Each row comes from the steps of one walk. Every step used is in the known rows, and no mark comes twice. Write the walk behind each row, first mark first.
Known rows
S -> K: [-1.36  0.84  1.15 -0.47 -0.77  0.21  1.29  1.58  1.11 -0.85  0.33  2.18
  0.99  1.02 -1.22 -1.21 -2.04 -0.72  1.26 -2.70 -2.31 -0.53]
L -> U -> S -> K: [ 1.15  0.05 -0.79  3.43  0.42  0.26 -1.27  2.73  3.18 -0.45 -0.22  2.84
  1.81  2.04 -3.00 -1.50 -2.02  0.00  1.77 -2.10 -3.34 -5.04]
U -> L -> X -> S -> K: [ 2.39 -0.12  0.10 -0.35  1.52 -0.63  4.38  0.92  5.47 -0.13  1.00  4.39
  2.12  3.78 -0.46 -2.17 -0.16 -0.59  4.13 -0.87  0.50 -3.91]
L -> X: [-0.55  1.47  0.78 -0.81  0.14 -1.06 -0.09  3.22  4.72  1.53  0.17  4.08
  1.03 -0.64 -1.63 -1.97  0.98 -0.92  2.80 -0.90  3.93 -1.54]
X -> S -> U -> W: [ 7.84 -0.81  0.48  2.33  1.72 -2.61  5.31  1.24  0.93  1.13  0.08  0.04
  3.00  3.66 -0.19 -0.70  3.97 -0.52  3.03  0.35 -1.20 -4.07]
U -> L: [-1.11  1.27  1.66 -0.20  0.65 -0.26  2.18  1.31  1.51  1.65  1.74  2.00
  1.79  4.42  0.48 -0.46  2.10 -1.08 -0.16  0.57  0.40 -3.65]
W -> U -> S -> K -> L: [ 2.24  1.66  1.48  2.89  0.69  1.07 -0.87 -1.64  1.82 -3.30 -0.24  0.42
 -0.80  3.44 -2.89 -2.06 -0.50  0.16  0.73  1.08 -0.46 -4.86]
W -> U -> L -> X -> S -> K: [ 4.33  0.62  0.37 -1.88  1.73 -0.48  2.90  0.37  5.84 -1.83  1.37  4.07
  0.68  5.24 -3.97 -2.09  0.64  0.46  5.15  1.63  2.34 -2.88]
S -> K -> E -> U -> W: [ 3.45 -0.38 -5.25  1.84 -0.87  2.10 -0.94  1.55  3.41  0.56  0.03  2.16
  3.01  2.54 -4.80  0.61 -3.39 -3.62  1.71 -1.30 -2.26 -6.84]
X -> L -> U: [-0.74 -0.01 -0.43 -2.12  0.32  0.14 -0.26  2.99  2.93  2.83  3.84  4.16
  1.91  2.74 -5.05 -1.40  2.18 -0.53  4.35 -1.28 -0.21 -2.59]
K -> L -> X: [-0.96  2.61  1.10 -0.31  0.47 -0.23 -2.66  0.12  4.77  0.66 -0.12  4.41
  0.70 -0.35 -0.52 -2.28  2.11 -1.12  2.41 -0.15  3.78 -3.14]
E -> X: [-1.10  0.84  1.30 -1.09  0.38 -0.86  3.02  2.39  1.09  1.22 -2.25  2.01
  1.26 -0.42 -1.45 -0.91  0.73 -2.43  1.49 -1.04  1.94 -0.60]
S -> U -> L -> X: [-0.19  2.06  0.86 -0.15 -0.49 -2.84 -1.70  2.53  5.03 -0.23  1.84  3.24
  0.91  5.99  0.26 -1.18  5.64 -2.02  2.88  0.27  2.06 -4.76]
K -> S -> U -> L: [-1.09  1.71  2.17  4.75 -3.49 -1.35 -2.86  1.95  1.35 -1.25  2.92  0.43
  0.61  7.00  0.90 -2.13  4.86 -2.43  0.20 -0.20 -0.83 -5.46]
X -> L: [-1.14 -0.48  1.45 -1.67  0.17 -0.30  4.20  2.31  1.29  2.26  3.71  1.75
  1.24  2.71 -2.27 -1.70  2.09 -0.83  2.59 -1.32  0.95 -1.54]
X -> S -> U -> L: [ 3.91  0.13  1.25  0.06  1.09 -2.30  4.99  0.47  0.98  0.43  1.94  0.37
  1.66  7.12  0.86 -1.96  5.26 -1.04  2.72  0.35 -1.08 -3.30]
X -> L -> U -> S -> K -> E: [ 1.73 -1.85 -5.99  2.76  0.19  0.63 -1.74  3.55  3.12  0.59  3.16  2.87
  1.13  4.01 -4.34 -1.81 -1.49 -1.33  3.35 -2.79 -3.67 -7.60]
K -> S: [-1.59  1.14  1.95  4.26 -2.78  0.43 -1.32  2.59  1.12  0.35  0.90  1.14
  0.79  0.78 -0.88 -2.96  0.19 -1.24  0.15 -1.41  1.00 -2.24]
S -> K -> L -> X: [-1.60  2.57  0.80 -0.24 -0.53  0.12 -3.09 -0.12  4.65 -1.70 -0.61  4.84
  0.50  0.28 -0.76 -2.17 -0.68 -1.19  2.93 -1.89  0.83 -2.99]
W -> U: [ 1.30  1.56  1.80 -1.73  0.42 -0.23  0.45  1.42  1.23 -0.24  0.80  1.32
 -0.23  1.89 -4.59 -1.10  1.32  0.04  2.07  1.70  2.84  0.04]
K -> L -> X -> S -> U: [ 3.78  1.38  0.62  0.03  0.95 -2.53 -0.07 -1.04  4.14 -0.49 -0.07  2.85
  0.61  2.42 -0.11 -3.34  5.09 -1.14  5.32 -0.30  2.55 -3.14]

Write each row's walk
[ 3.54 -1.02 -5.40 -0.60  1.47  0.86  1.75  1.05  7.51  2.92  1.49  4.24
  2.75  4.54 -3.97 -2.00  1.25 -3.43  4.64  0.80  3.97 -6.65]
K -> E -> U -> L -> X -> S
[ 2.85 -0.51 -0.99  0.37  1.28  0.00  0.47  3.16  3.24  3.52  3.38  3.90
  3.81  3.26 -4.63  0.27  2.14 -0.53  3.89  0.16 -0.88 -6.14]
X -> L -> U -> W
[ 2.74  0.89 -0.64 -0.24  1.08  0.96 -1.09 -2.02  2.54 -0.43 -0.28  4.28
  2.12  1.61 -2.71 -2.58 -1.06  0.00  4.52 -1.75 -3.18 -2.77]
X -> S -> K -> L -> U
[ 2.89  0.50  1.15  2.38  0.61  0.24  1.71  1.52  1.88 -2.76  0.08  0.03
 -0.37  3.17 -3.81 -1.70 -1.24  0.73  0.94  0.36 -0.52 -3.27]
W -> U -> S -> K
[-0.04  0.29 -3.36  0.18 -1.38  0.49 -1.52  2.11  0.64 -0.49  0.11  1.96
  0.32  1.16 -1.27 -1.40 -2.93 -1.82  1.05 -2.94 -2.51 -2.60]
S -> K -> E
[ 3.91  0.94  0.90  2.16 -0.14 -2.25  0.82  2.18  0.98  0.55  0.25  0.40
  2.35  3.59 -0.52  0.31  3.64 -1.34  1.17  0.34 -1.25 -4.76]
S -> U -> W
[ 4.03 -0.35  0.46 -0.70  0.91 -3.11  5.61  1.67  0.67  0.04 -2.02  0.47
  1.30  2.20 -1.02 -1.84  3.90 -2.71  4.30 -1.24  0.53 -0.64]
E -> X -> S -> U
[ 3.13 -1.36 -4.71 -0.40  0.41  2.25  3.21 -0.39  3.33  0.79  1.44  2.15
  2.59  5.95 -3.57 -1.46 -1.86 -3.14  2.96 -1.20 -2.23 -5.76]
X -> S -> K -> E -> U -> L
[ 8.65 -1.41 -4.94  2.34  1.29 -2.83  3.52  2.48  0.62  0.96 -2.62  0.26
  2.36  2.73 -0.78 -0.32  2.77 -3.27  3.88  0.16 -0.37 -6.35]
K -> E -> X -> S -> U -> W
[ 1.97 -1.89 -6.25  2.03  1.35 -0.25 -0.03  4.40  3.17  2.52  0.69  2.54
  1.48  2.50 -4.71 -1.39  1.19 -2.77  3.58 -0.97  0.47 -7.91]
K -> E -> X -> L -> U -> S
[ 0.39 -1.37 -1.68  1.54  0.94 -0.04  2.21  3.72  3.54 -0.05  0.31  3.16
  1.93  2.95 -4.82 -1.09 -0.36 -1.86  4.15 -2.70 -2.23 -5.62]
E -> X -> L -> U -> S -> K
[ 0.75  1.85  1.96 -1.65  0.90  0.13  0.82  0.68  1.94 -0.06  2.03  1.68
  0.10  5.79 -3.24 -0.69  2.77 -0.17  0.96  3.15  2.45 -2.91]
W -> U -> L
[-1.08  1.73  0.99 -0.41  0.77 -1.08  0.27  2.49  5.38  1.63  1.51  4.23
  1.55  3.39 -0.11 -1.17  2.62 -1.34  1.74  0.70  3.57 -4.34]
U -> L -> X
[-0.74  0.38 -4.32 -0.35 -1.37  2.30 -1.21  0.80  3.32 -0.03  1.86  2.63
  1.48  5.90 -3.81 -0.32 -1.95 -4.09  1.19 -1.37 -2.34 -6.02]
S -> K -> E -> U -> L
[ 6.21  0.41 -1.33  2.18  2.03  0.97 -0.23 -1.34  2.88  0.15 -0.72  4.29
  3.82  2.25 -2.43 -0.78 -1.36  0.19  3.99 -0.17 -3.89 -6.33]
X -> S -> K -> L -> U -> W
[ 1.64 -1.01 -4.48  3.79  0.22 -0.25  1.61  3.25  1.23 -0.89 -2.81  0.58
  0.47  0.99 -1.09 -1.45 -2.94 -3.06  0.53 -2.44 -1.51 -6.11]
U -> S -> K -> E -> X
[ 3.39  0.91 -1.00  1.61  1.16 -0.18 -1.96  2.88  3.06  2.93  0.27  3.71
  3.73  1.38 -3.27  0.52  0.49 -0.28  2.19  0.60 -0.99 -5.50]
L -> U -> W
[-1.10 -0.07 -0.91 -2.79  0.46 -0.44  0.72  3.51  2.78  2.37  1.04  4.34
  2.07  1.58 -5.37 -0.82  2.08 -2.46  5.11 -1.48  0.89 -2.52]
E -> X -> L -> U
[-0.52  1.43  1.98  4.77 -3.90 -1.56 -3.23  2.48  0.71 -1.33  1.41  0.13
 -0.05  3.24 -0.48 -3.02  3.49 -2.15  1.22 -1.79 -0.54 -2.65]
K -> S -> U
[ 1.01 -1.42 -0.64  2.10  1.72  0.11  1.52  3.29  3.39  2.65  3.42  2.38
  2.11  3.43 -4.12 -1.94  2.54 -0.08  3.12 -0.62 -0.48 -5.91]
X -> L -> U -> S
[ 4.32  0.22  0.22 -0.39  0.75 -3.16  2.60  2.18  4.61  0.39  0.48  2.51
  1.28  2.03 -1.34 -2.99  4.31 -0.92  5.75 -0.87  2.45 -1.53]
L -> X -> S -> U
[ 3.69 -0.46 -4.85  1.89  0.04  1.61 -0.21  1.93  3.31  3.15  0.38  1.64
  3.00  1.84 -4.58  0.51 -0.76 -3.53  1.25  0.31  0.61 -6.97]
K -> E -> U -> W
[ 1.46  0.19 -0.46  3.31  1.43 -0.15 -0.90  3.10  3.18  2.09  0.01  2.33
  2.03  1.66 -2.93 -1.52  0.82 -0.02  1.40 -0.51 -0.36 -5.09]
L -> U -> S
